Known rows, with every way that one mark hangs from another
{D {S {G R U} N}}: [ 21   3   1  -2 -15  21 -35   5  34  51  28 -12 -25 -49 -35  -1   2  21
  -2   5   1  25  29 -10 -29 -81  -6 -10  12  -7 -29  30 -23   2  21   8
  -9 -38  11 -15 -16 -20  12  25 -23 -48  42   8 -41  42]
{N {S G R} U}: [ -7 -13 -17  29 -23  34  -5  11  -5  45   1  16  36  -1   2 -17  17  33
  10  44 -83   8   7 -15   8  -7  -3  26  21 -27 -14 -43 -12 -20  -7  17
  -3 -11   2  44  11  25  -1  10  12 -45 -24  -8 -29  24]
{B {N S U} {V D}}: [ 30  36  12  28 -15  38 -53 -14 -53 -21  -5  56  15  29  12  17  -3  -6
   8 -12 -27   1 -23 -17  -5  47 -10  21 -40   5 -18 -15 -27 -29  27 -26
  13 -11 -30  21  45   8   6 -12 -39   9  -9  -2   0 -56]
{N {S {G R U}}}: [ 23 -33 -13  15 -13  31 -42 -11  18  34  55 -13 -16 -16 -19   0  36  27
 -21   6 -28  -8   7 -16   0 -56 -23   8  -1 -19  -6   6  -4  -8  13   4
   5 -35  22  27  -4   7  -2  15 -22 -32  33 -19 -30  34]
{N S}: [  7 -13 -22  -2  -4  21 -18   7   7  10   5   3   9  14  -6  -3  15  -4
 -15  19 -15  -1  16 -12   4   0  -6  13   5 -19   5  -8  -4 -18  13  -8
   0 -15  -7  24   6   5 -21  -9  -6   2  -4 -27  -7  -7]
{G {D {S N}}}: [  4  13  -6  -7 -14  28   1  -8  33  32 -16   3 -23 -29  -3   9   3 -32
  11  18  18  22  64  -7 -36 -41   8  -7   5  -1 -20  35 -13  18  31  31
 -28 -17 -12  -3   9  -1   3  -5 -33 -14  25   6 -19  -4]
{S {G U} N R}: [ 15  11  -9   4 -17   5 -20 -26  22  51   2 -25  -2 -50 -18 -13  39  17
  -2  13 -20  27  12 -16  -9 -70   6   2  64  13  -9  -4  -8  36 -17  41
  -9 -13   7  -2  13 -15  -2  40 -10 -31  18  17 -27  11]
{U {G {D S} R}}: [-13 -39   2   1 -21  50  12   2  32   5  36  52 -30  -9  15   2 -29 -16
  -1  -6  28 -13  42   6 -20 -62 -21  17 -52 -30 -55  49  -5  27  19  22
   4 -17  -1  -3  -2  38   3   2 -36 -50  33  -7  -5  10]
{V {B {N U}} D}: [ -5  39  54  26 -23   5 -12 -11 -84 -13  16  37  -9  -5  -9   2  -1 -43
  37 -32 -27  22 -29  -7  11 -10 -21 -14 -17  -6 -21 -17 -18  -7  31  -6
  -1  -8 -36  -3  18   3  -1  -3 -20   3 -10  -3  11  -1]
{B N}: [  8  11  16   1   2  -2 -30  -2 -35 -15   6   6  11   3   5   8  -5 -35
  11   3   3  -1 -20  11  -7  20  -1  -3   3   5  -9  12  -7   2  -8  -1
   2   0 -11  -7  15  -6 -11   2 -14  12   6  -5   9   2]
{S {G R} N}: [ 16   6   8   2  -4  11 -31   5  14  31  12 -46 -15 -29 -40  15  14  12
  11 -17  11  27  -8 -30 -13 -16   6   4  34 -11 -28   7 -30 -10  13  11
  -5 -28   9  17 -10 -25  20  31 -26 -69  28  34 -23  12]
{B {V {D {S R}}}}: [ 20  25 -35 -15 -42  18 -18  -1  17 -29 -46  69  67   1   7 -28 -59  23
 -17  21 -10  10  25 -28 -25 -22 -15  26  -9  -1 -11  10 -25   5  11  23
   2  15 -18 -34  21 -13  20 -11 -19  -6   0 -12 -10 -44]
{D {S G R}}: [ -8  -1 -29  -7 -28  13   6  28  28  24 -14  15  65 -19  -1 -32 -38  35
   9  56 -47  14  24  -3 -13 -48  -3  19  25 -20  -9  -3 -13  -4  -4  36
  -6  -2   6 -12  -4 -18   7   4   7 -29  -5 -23 -25  40]
{B {N S U} V}: [ 27  15  19  40   2  30 -48  -3 -42 -15   2  32  15  36  12  19  20 -12
   2   6  -5 -17 -11  -1  -3  69  -7  28 -30   6 -11 -21 -29 -40  11 -32
  -1  -8 -22  31  27  16  -4  -9 -28   4 -18  -2 -10   0]
{G D}: [  5  -5   1  12  -7  17  16 -28   7  10  13   6 -19  -7  19  12  16 -20
   2  -5   0  -9  23   0 -11 -20  -1  -1  -8  10  -5  20   6  23  10  36
  -9  -2   3  18  17  29   8  -4 -17   1  15   9  -2  -9]
{G {D S} R U}: [  5 -30  -1  11 -31  22 -14 -32  26  19  40  42 -28 -34  11  -2  -4 -20
 -22   5  -3 -10  68  -1 -29 -87 -26 -17 -36 -10 -33  64  -9  32  22  28
 -13 -19   6 -16  -5  38  -1  -2 -24 -18  51   0 -22  37]
{S {G D} R}: [ -1  -5 -12  23 -22  17  22 -29  20  31   9  -5  23 -29  19 -11   8  11
  11  24 -42  -4  18  -8 -12 -50  -5  20  31   4  -8   4   0  34  -9  74
 -10   4  17  25  24  17  14  13 -15 -32   5   9 -20   7]
{U {G D R}}: [ -9 -36  19  16  -5  40  11 -19  13  -2  45  25 -52 -14  15  14   9 -17
  -1 -36  31 -22  13  -4  -3 -39 -17  20 -35 -21 -53  36   3  38   8  23
   7 -14   2  21   7  44  -2  11 -36 -51  31  14   7 -14]
{S {N U}}: [  0  22  21  20  -4  18  -7   0 -15  29 -17  -7 -27 -12 -16  14  35  -8
  17 -16  -6  28  11 -11  -6  12  22 -11  11   0 -21 -10 -14  -6   7 -17
 -10 -14 -17   9  -1   8   6  16  -2 -34  -7  36  -9  -4]
{D {S G {N U} R}}: [ -9  19  -8   7 -26  25   0  32  10  57 -27  13  27 -31 -14 -15 -13  24
  31  44 -51  43  33 -12 -17 -38  17  10  36 -19 -31 -14 -28 -10   1  21
 -17 -13  -8  -5   0  -4  14  16   5 -60  -9  17 -39  36]
{S {G D U} N R}: [ 14   7  -3  19 -24  21  -5 -51  31  63  12 -19 -19 -58   6  -3  58  -4
   2   7 -21  17  34  -8 -21 -95   4   3  54  19 -15  16   1  60  -4  73
 -18 -13  12  16  26   7   8  33 -31 -32  28  29 -30   1]
{U {G R}}: [-11 -33  11   6  -2  29  -7  13   6  -7  33  24 -33   1  -7   7 -10   3
  -5 -30  32 -17 -13  -3   8 -22 -14  21 -23 -29 -45  15  -4  15  -4 -11
  19 -10   1   4 -12  20 -10  18 -15 -52  18   4  11   2]

Rows
[  1  10  16  15 -16  32 -18  30  10  52   6  -2 -10 -26 -32   8 -13  23
  31   8 -22  33  23 -14 -22 -21   7  -5   5 -30 -45   9 -40 -30  20  -9
 -14 -32  -2   4 -23   0  28  19 -15 -84  15  25 -33  48]  {D {S {G R} {N U}}}
[ 11  25 -11 -10  -3  29  -7  34  34  43 -11 -28   6 -28 -28   5 -16  22
  23  24  -7  38  14  -2 -24 -34  12   4  30  -3  -8   2 -19 -21  22   9
 -10 -25   1  -2 -10 -40  19   9 -23 -27  10   0 -31  27]  {D {S G N}}
[  8  41   4 -29 -27  11  -6  11   0  12 -22  13 -13 -29 -46 -11 -19 -31
  16  -9  10  51  28 -30 -13 -76 -13  -9  14 -10  -7   5 -25  -2  55   6
 -12 -20 -37 -24  -6 -50   3 -12 -30   1  13 -18 -13 -11]  {V B {D {S N}}}
[  0  29  12  12  -4  35   4  34  10  60 -10  -2  -8 -26 -18  10  -5  26
  38  25 -29  36  17   4 -19 -17  16  -3   9  -7 -21 -16 -28 -35  22  -3
 -16 -25  -5   3  -6 -15  26  12 -11 -43  -4  19 -35  41]  {D {S G {N U}}}
[ 27  37  -9  -9 -16  23 -16   3  15 -24 -28  49  24   9   4  -3 -62  24
  -3  -4   6   4  14 -16 -27  -9 -15  12 -39  11  -1  10 -24 -19  35  -2
   7   0 -15 -25  17 -25  30 -17 -32  13   4 -11  -6 -43]  {B {V {D S}}}
[ -7 -19  39  35 -10  53   5 -19  -5  33  29  22 -82 -21   6  30  41 -29
  15 -49  26   3  23 -13 -11 -23   3   8 -26 -17 -72  21 -15  32  14  10
  -3 -27 -15  31   3  58   3  26 -37 -90  25  52  -1 -14]  {S {N {U {G D R}}}}
[ 25  51  39  29  -6  21 -37 -20 -60 -27 -11  53   8  22  23  22 -16  -2
  21 -32  -9  -6 -36  -6  -7  46  -9   4 -39  24 -15  -8 -25 -13  13 -20
  12   1 -24  -4  37   2  25   0 -38   3  -7  24  11 -48]  {B {N U} {V D}}
[ 32  47  -9  -3  -9  34  -4  13  23   0 -11  20  40  -3  -1   1 -62  58
   8  10 -15   9 -12  -7 -31 -21 -11  24 -31  21   2  -4 -26 -24  37  11
   9  -7   7  -9  13 -37  49  -9 -41   0   4 -10 -22 -15]  {B {V {D {S G}}}}
[-13  14 -16 -21 -55  -1   6   9  -9  -9 -24  50  45 -16 -16 -46 -46 -13
   2  26 -32  29  34 -26   0 -88 -33   2  11 -28 -13   4 -19  13  31  33
  -9   5 -32 -36   3 -22  -7 -11   0  -4  -5 -38  -8   1]  {V B {D {S R}}}
[  6  10 -22  -8 -26  16 -14   2  38  61  -9   5  20 -52 -21 -26   5  20
   1  42 -33  34  40  -3 -25 -93   3   2  43  -2 -10   9 -16  23  -1  35
 -14 -18   3 -23   1 -23   1  24  -9 -30  16  -1 -39  28]  {D {S {G U} N R}}
[-34 -26   0  22 -35  54  43   4  10  23   2  92  -6 -11  35 -18 -15 -10
  12  26 -38  -7  59  20  -9 -54  -8  25 -29 -21 -53  11  -1  38  -4  34
  -2   2 -17   1  14  64  -7   5  -8 -53  -5   0  -7   6]  {N {U {G {D {S R}}}}}
[ 14 -29 -30  25 -29  38  -5 -44  28  51  33   6   6 -28  23 -17  53   7
 -19  40 -59 -10  41  -5 -10 -92 -16  24  24  -1  -1   4  10  40   2  72
  -6 -13  19  40  38  28 -13  10 -23 -13  21 -19 -34  15]  {N {S {G D U} R}}
[-21 -12  36  42  -1  51  44 -12  -5  25  31  42 -59   3  41  18  23 -10
  21 -26  -7 -19  14  25  -1 -17  -3  15 -48  -1 -40  -3   9  26   4   9
   5  -6  -1  28  17  61   4   4 -25 -40  -7  26   7 -11]  {N {U {G D}}}
[  9  -3  15  34  -3  22  18 -42  19  45  49 -14 -37 -38  23   9  38  14
   5  -1 -29 -14  13  18 -19 -74 -12  -2  -8  29   3  13  15  30  10  54
  -7 -14  33  22  21  12  14  13 -34  -1  25  11 -24  25]  {S {G D U}}
[  9  29 -16 -10  -9  33   6  24  17  25  -6  19  25 -16  -4 -11 -54  35
  18  22 -37  28  -6   0 -19 -53 -13   4  -9  -8   3   5  -5 -14  31  15
  12 -15   7 -15  10 -23  30  -7 -17  -7  12 -18 -17  -6]  {V {D {S G}}}
[  19    2   -2   -8  -29   35  -23   -3   20   30   33   34    0  -40
  -10  -13  -35   35   -3    0  -31   16   16  -11  -23 -102  -30  -17
  -29  -16  -22   33   -7   11   29   19   11  -30   13  -23    2   -5
   24    7  -26  -34   45  -13  -27    9]  {V {D {S {G R U}}}}
[ -2  20 -33 -22 -34  24   2  16  21  21 -21  42  62 -23  -2 -32 -64  36
  10  41 -60  26  12 -15 -18 -69 -11  13  21 -21 -12  -1  -9  11  11  43
   8  -3  -2 -19  12 -20  20   2  -7 -27   6 -26 -20 -18]  {V {D {S G R}}}
[ 38  48  16   3  -1   7 -48 -25 -36 -44 -11  28  27  13  11  12 -29  -6
   7 -26  14  -3 -39 -11 -12  32 -12  12 -20  27  -8  11 -23  -1  18  -2
  13   7 -18  -7  42 -22  17  -4 -50  21   8   3  10 -55]  {B N {V D}}
[ 41  14   2  14   5  20 -65  -6 -22 -24   4  12  28  31   2  16   3 -13
 -15   9  12 -16 -12  -7  -9  55  -8  36 -12  10  -1  -7 -25 -30  15 -13
   6  -8 -19  26  30 -15  -9  -9 -41  29  -5 -18  -3 -16]  {B {N S} V}
[ 12   2  -6 -10 -14  22 -33  30  33  42   7 -19   2 -37 -45   6 -25  19
  11  12  10  34  18 -20 -24 -42   3   2  21 -24 -28  23 -37 -19  25   8
 -11 -34   5  -5 -22 -29  22  16 -19 -62  29   8 -34  36]  {D {S {G R} N}}
[ -2  -7 -23  -6 -28  12  -1   7  32  39   8  28  38 -35   4 -35 -18  31
  -8  51 -54   7  34   8 -11 -89 -12   8  18  -1 -11   7  -5  21 -11  37
  -7  -6  15 -29   7  -6   1  16   4 -12  11 -17 -33  46]  {D {S {G U} R}}
[ -9 -13 -29  -1 -40  18  19 -12  26   7 -13  48  34 -21  21 -27 -26 -18
  -7  43 -27   3  68  -6 -24 -56  -8   8  10 -16 -16  36  -7  33   2  61
 -18  11  -6 -13  12  27  -5 -10  -7 -17  10 -14 -16   7]  {G {D {S R}}}
[-13  14 -13  -4 -37  17  -7  20   1  33 -47  41  20 -22 -12 -18  -7 -10
  10  38 -25  38  55 -16 -13 -23  15  -5  32 -23 -37   2 -26   3  -1   4
 -20  -3 -32 -23  -2  15  -5  11  14 -49  -9  14 -21   7]  {D {S {N U} R}}
[-14   5  -6  16 -39  28  12 -13  12  43 -31  47  -1 -35   6 -11   8 -30
  13  32 -22  30  80 -19 -32 -44  12  -9  21 -12 -44  21 -22  26   8  37
 -33  -6 -25  -2  10  42   4   8  -9 -53   5  25 -27   0]  {G {D {S {N U} R}}}
[ 47  42  -6  14  -1  42 -57  -8 -21 -11   8   7  39  16   1  17 -15  23
  11   1 -26   1 -45 -16 -10  21 -17  36 -14  14   8 -17 -23 -31  30   9
  18 -16  -3  36  48 -36  20  -5 -66  17   5 -22 -10 -40]  {B {N {S G}} {V D}}
[ 12 -30  10  25 -23  11 -13 -59  11  11  50  18 -47 -31  11   8  38 -21
 -21 -28   4 -23  37 -10 -12 -67 -21 -16 -23   0 -28  51   1  50   9  32
  -9 -11  15   4   9  42   0  12 -29 -25  46  19 -13   9]  {G D R U}
[ 23  58   6   7 -20  42 -14   4  -2   8 -44  46  -3  -5 -10  11 -26  19
  14 -15   4  34  22 -20 -31   9   8   0 -28  18 -20  -7 -38 -22  39 -22
 -10  -8 -31 -17  15 -14  36  -5 -38 -19   2  26 -17 -42]  {B {V {D {S {N U}}}}}
[ 22  16  10   7  10  17 -17 -14  20  57  18 -45 -35 -44 -19  11  45  21
  11  -9  -5  24  -5   4 -13 -60   4  -5  31  25  -3  -1  -1  14   8  18
  -6 -25  15   4   4 -25  10  27 -25 -11  23  15 -23  14]  {S {G U} N}
